Every row comes from one small tree of marks. Brackets hold a mark, then the marks that hang from it, in alphabetical order. Every link used is in the known rows. Which tree was each row made from?
Known rows:
[V [J Z]]: [-0.01 -0.04  0.16  0.35  0.00 -0.10 -0.18 -0.26  0.04  0.22 -0.06 -0.26
  0.02 -0.21  0.21 -0.09]
[J V Z]: [ 0.03  0.03  0.07  0.14  0.01 -0.23  0.12 -0.39 -0.02  0.33  0.03 -0.27
 -0.03 -0.61  0.21 -0.03]
[Z C J M]: [-0.11  0.04  0.03  0.01  0.10 -0.12 -0.05  0.18 -0.06 -0.40  0.21 -0.03
  0.09  0.09 -0.22 -0.13]
[V C [H [Z [M L]]] J]: [ 0.00 -0.05 -0.21  0.09  0.03  0.08 -0.32  0.10  0.21  0.01 -0.31  0.23
  0.02  0.45 -0.02 -0.14]
[H [Z J]]: [-0.15 -0.16  0.06  0.09  0.10 -0.15 -0.08  0.03 -0.10 -0.19 -0.08 -0.04
  0.19 -0.19 -0.07  0.00]
[L [J [V C H] Z]]: [ 0.32  0.11  0.09 -0.07  0.07 -0.02  0.06 -0.28 -0.04  0.35 -0.12  0.08
  0.02 -0.18  0.33  0.27]
[V H J]: [ 0.15 -0.05  0.17  0.35  0.10 -0.13 -0.36 -0.10 -0.06  0.06 -0.39 -0.19
 -0.04  0.11  0.31 -0.10]
[M L [Z C H]]: [-0.25 -0.21 -0.06 -0.02 -0.28  0.29 -0.17  0.37 -0.12 -0.13  0.05  0.08
 -0.12  0.22 -0.45 -0.13]
[Z C H [M [L [J V]]]]: [-0.14  0.05  0.05 -0.27 -0.05  0.20  0.19  0.26 -0.13 -0.31  0.21 -0.03
 -0.13  0.14 -0.20  0.11]
[Z J M]: [-0.09  0.00  0.17  0.17  0.21 -0.11  0.03  0.06 -0.01 -0.41  0.01 -0.29
  0.08 -0.07  0.03 -0.14]
[V [H [Z C [M L]]] J]: [-0.13 -0.04 -0.24  0.01 -0.05  0.02 -0.25  0.21  0.10 -0.13 -0.11  0.28
  0.02  0.49 -0.15 -0.16]
[L [J V [Z C H M]]]: [ 0.08  0.12  0.01 -0.23 -0.15  0.06  0.36  0.12 -0.02 -0.03  0.49  0.05
 -0.03  0.03 -0.16  0.20]
[L [J V]]: [ 0.05  0.00  0.27  0.11  0.23 -0.08  0.06 -0.18 -0.25 -0.08 -0.17 -0.34
 -0.12 -0.51  0.23  0.13]
[J V [Z C [M L]]]: [-0.21  0.12 -0.15 -0.11 -0.06 -0.06  0.18 -0.16  0.08  0.11  0.28 -0.05
 -0.06 -0.26 -0.09 -0.15]
[J [V H] [Z C M]]: [ 0.17  0.17 -0.19 -0.07 -0.07 -0.22  0.18 -0.14  0.11  0.24  0.22  0.13
 -0.02 -0.05  0.07 -0.05]
[J [Z M]]: [ 0.07  0.02  0.04  0.25  0.00 -0.10  0.12 -0.15  0.18  0.05  0.00 -0.34
  0.03 -0.33 -0.01 -0.18]
[Z H M]: [ 0.12 -0.05  0.10  0.17 -0.09 -0.01  0.03  0.18  0.07 -0.18 -0.05 -0.32
 -0.05  0.02 -0.18 -0.14]
[V C H [J [Z M]]]: [ 0.26  0.11 -0.06  0.22 -0.01 -0.04 -0.19 -0.11  0.27  0.25 -0.08  0.09
  0.03  0.31  0.17 -0.10]

Write each row's tree:
[ 0.10  0.00  0.23 -0.07 -0.09  0.05  0.28 -0.11 -0.11  0.14  0.16 -0.20
 -0.02 -0.27  0.15  0.28] => [L [J V [Z H]]]
[ 0.03  0.02 -0.30 -0.12  0.04 -0.04 -0.01 -0.04  0.16  0.12 -0.23  0.22
 -0.03  0.05 -0.03 -0.07] => [J [V C [H [Z [M L]]]]]
[-0.31 -0.03  0.15  0.07  0.20  0.05  0.03  0.06  0.01 -0.46 -0.07 -0.31
  0.08 -0.03  0.04 -0.19] => [Z J [M L]]
[-0.04 -0.18 -0.04  0.07 -0.27  0.14 -0.16  0.37 -0.13 -0.07  0.13  0.10
 -0.12  0.17 -0.47 -0.09] => [M [Z C H]]
[ 0.27 -0.02  0.07  0.27  0.06 -0.07 -0.50 -0.09 -0.02  0.19 -0.39  0.03
 -0.02  0.24  0.20 -0.07] => [V C H J]
[ 0.27  0.07 -0.14 -0.11  0.16 -0.05  0.10  0.04  0.05 -0.01 -0.16  0.24
 -0.02  0.03  0.05  0.19] => [L [J [V C [H [Z M]]]]]
[-0.03  0.06 -0.11 -0.15 -0.19  0.11  0.17 -0.08  0.21  0.23  0.21 -0.01
 -0.05  0.01 -0.10 -0.04] => [J [V C] [Z H [M L]]]
[-0.08  0.11 -0.04 -0.16  0.21 -0.02  0.02 -0.04  0.04 -0.15 -0.05  0.11
  0.03  0.21  0.24 -0.03] => [Z [J [V C H]] [M L]]
[-0.14  0.01  0.09 -0.31 -0.21  0.19  0.18  0.02 -0.16  0.09  0.29  0.04
 -0.01 -0.05 -0.09  0.24] => [M [L [J V [Z C H]]]]
[ 0.14  0.05 -0.03  0.07 -0.02 -0.17 -0.03 -0.39  0.03  0.47  0.03 -0.06
 -0.02 -0.48  0.09  0.01] => [J [V C] Z]
[ 0.01 -0.13  0.02  0.03  0.08 -0.16 -0.10  0.06 -0.07 -0.12 -0.22  0.10
  0.22  0.07  0.09  0.05] => [V [H [Z J]]]
[ 0.00 -0.06 -0.23  0.06 -0.06 -0.13 -0.07  0.18  0.06 -0.13  0.04  0.09
  0.03 -0.09 -0.47 -0.16] => [H [Z C M]]
[-0.01  0.04  0.17 -0.09  0.10  0.08  0.19 -0.28 -0.08  0.16 -0.20 -0.17
  0.01 -0.26  0.46  0.19] => [M [L [J [V H] Z]]]
[ 0.05  0.11 -0.14 -0.14 -0.26 -0.11  0.26  0.04  0.08  0.16  0.49  0.06
 -0.04 -0.01 -0.23 -0.01] => [J V [Z C H M]]
[-0.26 -0.20  0.23  0.16  0.15  0.34 -0.04  0.13 -0.18 -0.31 -0.31 -0.28
 -0.13 -0.21  0.00 -0.02] => [M [L J] Z]
[-0.02  0.07  0.04 -0.24 -0.02  0.07  0.12 -0.16 -0.14  0.16  0.01  0.10
  0.02 -0.10  0.21  0.20] => [M [L [J [V H] [Z C]]]]
[ 0.06 -0.05 -0.06 -0.20  0.10  0.10 -0.07 -0.06 -0.09  0.11 -0.36  0.22
  0.00 -0.05  0.11  0.23] => [M [L [J [V C [H Z]]]]]
[-0.09 -0.05 -0.17 -0.14  0.09  0.06 -0.10  0.18  0.14 -0.23 -0.18  0.28
  0.20  0.39 -0.08 -0.05] => [V C [H [Z J [M L]]]]
[-0.21 -0.16  0.03 -0.06 -0.16  0.14 -0.09  0.44 -0.19 -0.30  0.33  0.23
  0.02  0.37 -0.39  0.00] => [M [Z C H J]]
[ 0.32  0.19  0.01 -0.07  0.12  0.00  0.22 -0.17  0.11  0.18  0.00  0.07
 -0.01 -0.05  0.26  0.19] => [L [J [V C H] [Z M]]]
[-0.26 -0.07 -0.03 -0.18 -0.11  0.03  0.06  0.31 -0.25 -0.19  0.49  0.28
 -0.06  0.23 -0.24  0.07] => [M [Z C H [J V]]]
[ 0.05  0.07 -0.07  0.13 -0.01  0.11 -0.20 -0.11  0.28  0.19 -0.15  0.06
  0.02  0.36  0.19 -0.14] => [V C H [J [Z [M L]]]]
